Each row was made from one small tree. The marks that hang from a mark follow it in brackets, in the order of their numbers. Every link used is in the known rows. Write each row's tree.
Known rows
q_813(q_149 q_802): [-2.65  2.18 -1.22  2.07  4.45 -4.13 -2.92 -1.74 -4.40 -3.36 -1.10 -2.40
 -1.24  5.04 -0.41 -1.23  0.12  0.84  1.28  2.33]
q_517(q_539): [-3.01  1.90 -3.32 -0.40  1.58 -0.73 -1.26 -2.21 -3.90 -1.36 -3.28 -1.35
 -3.16  0.28  2.39 -3.00 -1.01 -3.96  1.53 -0.14]
q_777(q_539): [-2.32  2.36 -2.04  2.12  3.02  0.49 -0.10  0.06 -3.74  0.67  0.33 -0.53
 -0.71  2.68  3.91 -1.28  0.59 -1.22  1.98  1.81]
q_539(q_46(q_149 q_517 q_777) q_813(q_802)): [-3.12  4.81 -1.37  0.73  6.22 -2.50  2.51 -1.78 -8.19 -0.44 -2.85 -1.08
  1.59  5.34  1.73  1.78 -1.17 -1.47  3.20 -2.39]
q_46(q_149 q_777(q_539) q_802): [-0.44 -0.34 -2.15 -0.62  3.80 -1.74  2.55 -1.79 -4.54  1.41  1.38  1.52
 -2.13  5.01  2.65  2.61 -1.46 -2.88  0.92 -1.63]
q_517(q_539(q_813)): [-2.76  2.21 -2.30 -0.04  2.65  0.46 -0.52 -1.69 -3.95 -0.43 -2.08 -0.38
 -2.11  1.08  2.80 -1.79  0.59 -1.75  1.43  1.15]
q_777(q_539(q_46(q_149 q_517) q_813(q_802))): [-3.04  6.31 -2.83  1.96  8.81 -2.72  1.08  1.41 -8.37  1.27 -2.34  0.40
  3.04  4.90  2.51  4.31  1.04 -0.92  4.66  0.69]
q_46(q_517(q_539(q_813(q_149))) q_777 q_802): [-2.58 -0.08 -2.43 -3.09  2.37 -3.58 -3.07 -4.65 -3.13 -1.80 -2.78  2.94
 -0.36  6.36  3.13  3.13  2.18  0.07 -1.51  0.57]
q_539(q_46 q_813): [-3.26  2.97 -2.19  1.38  3.79 -0.08  0.33  0.06 -6.73  1.26 -1.71 -1.55
  1.47  2.40  3.82 -2.01  1.67 -2.09  3.05  1.28]
q_46(q_517 q_777): [-2.23  2.47 -2.08  0.17  0.95 -0.68  0.64 -3.56 -3.29 -1.21 -1.72 -0.61
 -0.03  3.33  4.05 -1.49 -1.83 -1.80  0.24 -1.66]
q_539(q_46(q_149 q_517 q_777 q_802) q_813): [-1.61  1.57 -3.51 -1.95  5.17 -3.56  2.27 -2.14 -6.90  1.94 -2.30  2.25
  2.26  5.09  3.69  4.01 -0.51 -3.47  1.63 -1.71]
q_517(q_539(q_46(q_149) q_813)): [-3.95  2.50 -3.71 -0.74  4.34 -1.37  0.22  0.05 -8.11  0.88 -3.28  0.04
 -1.03  1.35  1.71 -0.61 -0.49 -5.45  3.50 -0.65]
q_777(q_539(q_46(q_802) q_813)): [-2.33  2.02 -2.79  0.26  6.25 -1.38  0.54  0.45 -6.30  3.06 -1.15  0.79
  1.92  4.12  5.23  2.51  4.39 -1.07  3.17  2.12]
q_539(q_46(q_777) q_813(q_149)): [-4.31  0.44  0.22  1.03  1.64 -0.77 -1.52 -2.19 -6.90 -0.44 -0.10 -1.24
  0.77  6.30  2.79 -2.45  2.66 -0.19  1.20  0.45]
q_46(q_149(q_813) q_517 q_777(q_539)): [-2.82  3.50 -1.21 -0.91  1.87 -1.68 -0.64 -3.11 -4.04  0.99  1.23  2.52
  1.00  4.84  5.46  2.86 -1.42 -1.90 -0.79 -2.20]
q_517(q_539(q_46(q_149 q_777) q_813)): [-4.16  1.48 -1.61 -1.18  2.59  0.00  1.53 -2.24 -8.25  0.32 -2.47 -0.67
 -2.15  2.72  1.95 -1.55 -0.96 -5.16  2.77 -3.28]
q_46(q_149 q_517(q_539(q_813)) q_802): [-0.75  1.92 -5.48 -3.13  5.70 -4.13  0.01 -1.46 -4.26  0.77 -3.40  4.02
 -0.10  2.57  2.39  5.35 -1.31 -3.62  0.68  0.77]
q_539(q_46(q_517 q_777 q_802) q_813(q_149)): [-3.01  0.61 -2.28 -1.59  3.63 -4.19 -2.14 -3.05 -5.83 -0.03 -2.31  1.75
  3.17  7.53  4.08  2.86  3.19 -0.42  0.09  0.74]
q_802(q_813(q_149)): [-2.04 -1.07 -2.06 -0.44  1.82 -4.08 -3.99 -1.88 -3.20 -2.86  2.78 -0.12
  0.30  3.17  2.19 -2.61  1.81 -0.51  0.20  0.76]

Write each row's tree
[-3.72  3.62 -1.62  0.36  2.61  0.07  1.00 -2.39 -6.17  0.79 -2.41 -0.60
  2.43  3.97  5.15 -0.93  1.14 -1.36  1.95 -1.28] -> q_539(q_46(q_517 q_777) q_813)
[-0.62  0.67 -3.28 -2.78  3.97 -5.47 -1.19 -2.51 -3.81  1.14  0.14  2.11
 -0.12  2.77  3.08  3.38 -1.88 -3.62 -0.81  0.14] -> q_46(q_149(q_813) q_802)
[-0.90  0.68 -6.49 -3.61  5.93 -7.43 -0.57 -1.12 -6.14  0.32 -1.37  2.11
  3.50  1.80  3.69  3.23 -0.33 -5.80  2.20 -2.56] -> q_539(q_46(q_149 q_517 q_802(q_813)))
[-3.66  3.00 -2.35 -3.62  0.63 -2.98 -1.90 -5.42 -4.33 -1.12 -2.44  1.69
 -1.44  2.45  3.84  1.12 -3.22 -4.77 -1.40 -3.96] -> q_46(q_149(q_813) q_517(q_539) q_777)
[-1.05  1.50 -6.65 -3.42  4.80 -5.57 -0.74 -1.86 -4.05 -0.27 -4.78  3.02
 -1.16  1.72  1.93  4.17 -3.31 -5.72  0.90 -0.47] -> q_46(q_149 q_517(q_539) q_802)
[-3.39  2.63 -0.81  0.78  4.87 -2.83 -3.35 -2.13 -5.03 -3.24 -2.30 -1.29
 -2.12  4.70 -0.29 -0.28  2.19  1.52  1.44  2.60] -> q_517(q_539(q_813(q_149 q_802)))
[-1.67  1.38 -5.57 -3.37  4.89 -6.17 -1.67 -2.20 -4.89 -0.15 -2.34  0.82
  3.92  1.66  5.30  1.52  2.10 -3.94  1.99 -1.85] -> q_539(q_46(q_517 q_802(q_813)))
[-2.82  4.22 -1.33  0.77  5.15 -0.86 -0.09 -2.23 -4.76 -1.85 -3.34 -2.17
 -2.58  1.87  1.08 -0.83  0.79  0.05  2.60  0.72] -> q_517(q_539(q_813(q_802)))
[-1.61  3.01  1.19  2.49  5.79  0.61  3.80 -0.96 -6.01  0.06  2.12 -0.95
 -1.76  5.70  1.29  1.68 -0.03  1.34  2.66 -0.87] -> q_46(q_149 q_777(q_539(q_813(q_802))))
[-5.50  0.55 -0.61 -0.89  1.08 -0.77 -2.86 -3.34 -7.10 -1.45 -2.53 -1.00
 -1.27  5.03  2.58 -2.71  2.92 -1.90  1.18 -0.87] -> q_517(q_539(q_46(q_777) q_813(q_149)))
[-3.52  1.93 -0.23  0.97  1.91  1.26  1.82 -2.30 -6.71  0.88 -0.95 -2.12
  0.26  3.81  4.13 -3.17  1.49 -1.67  2.20 -1.36] -> q_539(q_46(q_777) q_813)
[-1.94  1.13 -3.98 -3.23  1.92 -2.98 -0.59 -5.38 -2.89 -1.46 -5.09  0.86
 -1.80  2.74  3.83  1.34 -1.01 -3.54 -0.29 -2.57] -> q_46(q_517(q_539) q_777 q_802)
[-1.65  2.06 -5.81 -2.99  3.71 -4.37 -1.83 -3.04 -2.97 -0.84 -5.65  1.70
 -0.59  1.55  3.51  2.28 -0.75 -3.95  0.47  0.06] -> q_46(q_517(q_539) q_802)
[-2.54  3.26 -5.39 -0.72  5.70 -3.78 -1.03 -0.32 -5.39  1.85 -4.22  1.35
  3.45  3.85  5.64  3.60  2.39 -3.16  2.67  0.83] -> q_777(q_539(q_46(q_517 q_802)))
[-4.03  1.54 -1.73  1.35  3.45 -2.20 -2.88 -0.07 -6.72  0.07 -0.75 -0.60
  1.81  5.14  2.49 -1.46  3.05 -0.57  1.90  2.99] -> q_539(q_46 q_813(q_149))
[-0.02  0.48 -4.03 -2.14  3.49 -4.23  2.02 -3.17 -3.85  0.08 -1.56  2.14
 -0.26  4.24  2.79  3.46 -3.63 -3.79 -0.06 -2.13] -> q_46(q_149 q_517 q_777 q_802)
[-0.69  1.09 -3.36 -1.62  2.54 -2.98  0.66 -4.24 -2.60 -0.55 -2.41  0.69
  0.13  4.05  4.37  1.51 -1.06 -1.99 -0.38 -1.39] -> q_46(q_517 q_777 q_802)
[-1.41 -1.37 -2.20 -2.55  2.85 -4.75 -3.26 -3.81 -2.31 -1.75  2.61  3.01
  1.80  6.86  5.02  3.19  3.90  0.76 -0.88 -1.06] -> q_46(q_517 q_777(q_539) q_802(q_813(q_149)))
[-2.27  3.45 -0.38  1.44  2.67  1.90  1.51 -1.85 -3.58  0.91  0.81  1.30
  1.20  5.25  5.64  1.21  1.94  1.51  0.96  0.44] -> q_46(q_517 q_777(q_539(q_813)))
[-1.69  1.49 -2.92 -2.90  2.87 -1.64  0.24 -4.75 -3.12 -0.46 -3.57  1.98
 -0.98  3.60  4.52  2.57  0.77 -1.30 -0.40 -1.17] -> q_46(q_517(q_539(q_813)) q_777 q_802)
[-3.23  3.95 -4.20 -3.01  2.34 -4.35 -3.34 -3.19 -4.22 -0.52 -3.22  2.51
 -0.20  1.09  3.58  2.12 -2.91 -5.16 -0.52 -1.23] -> q_46(q_149(q_813) q_517(q_539))
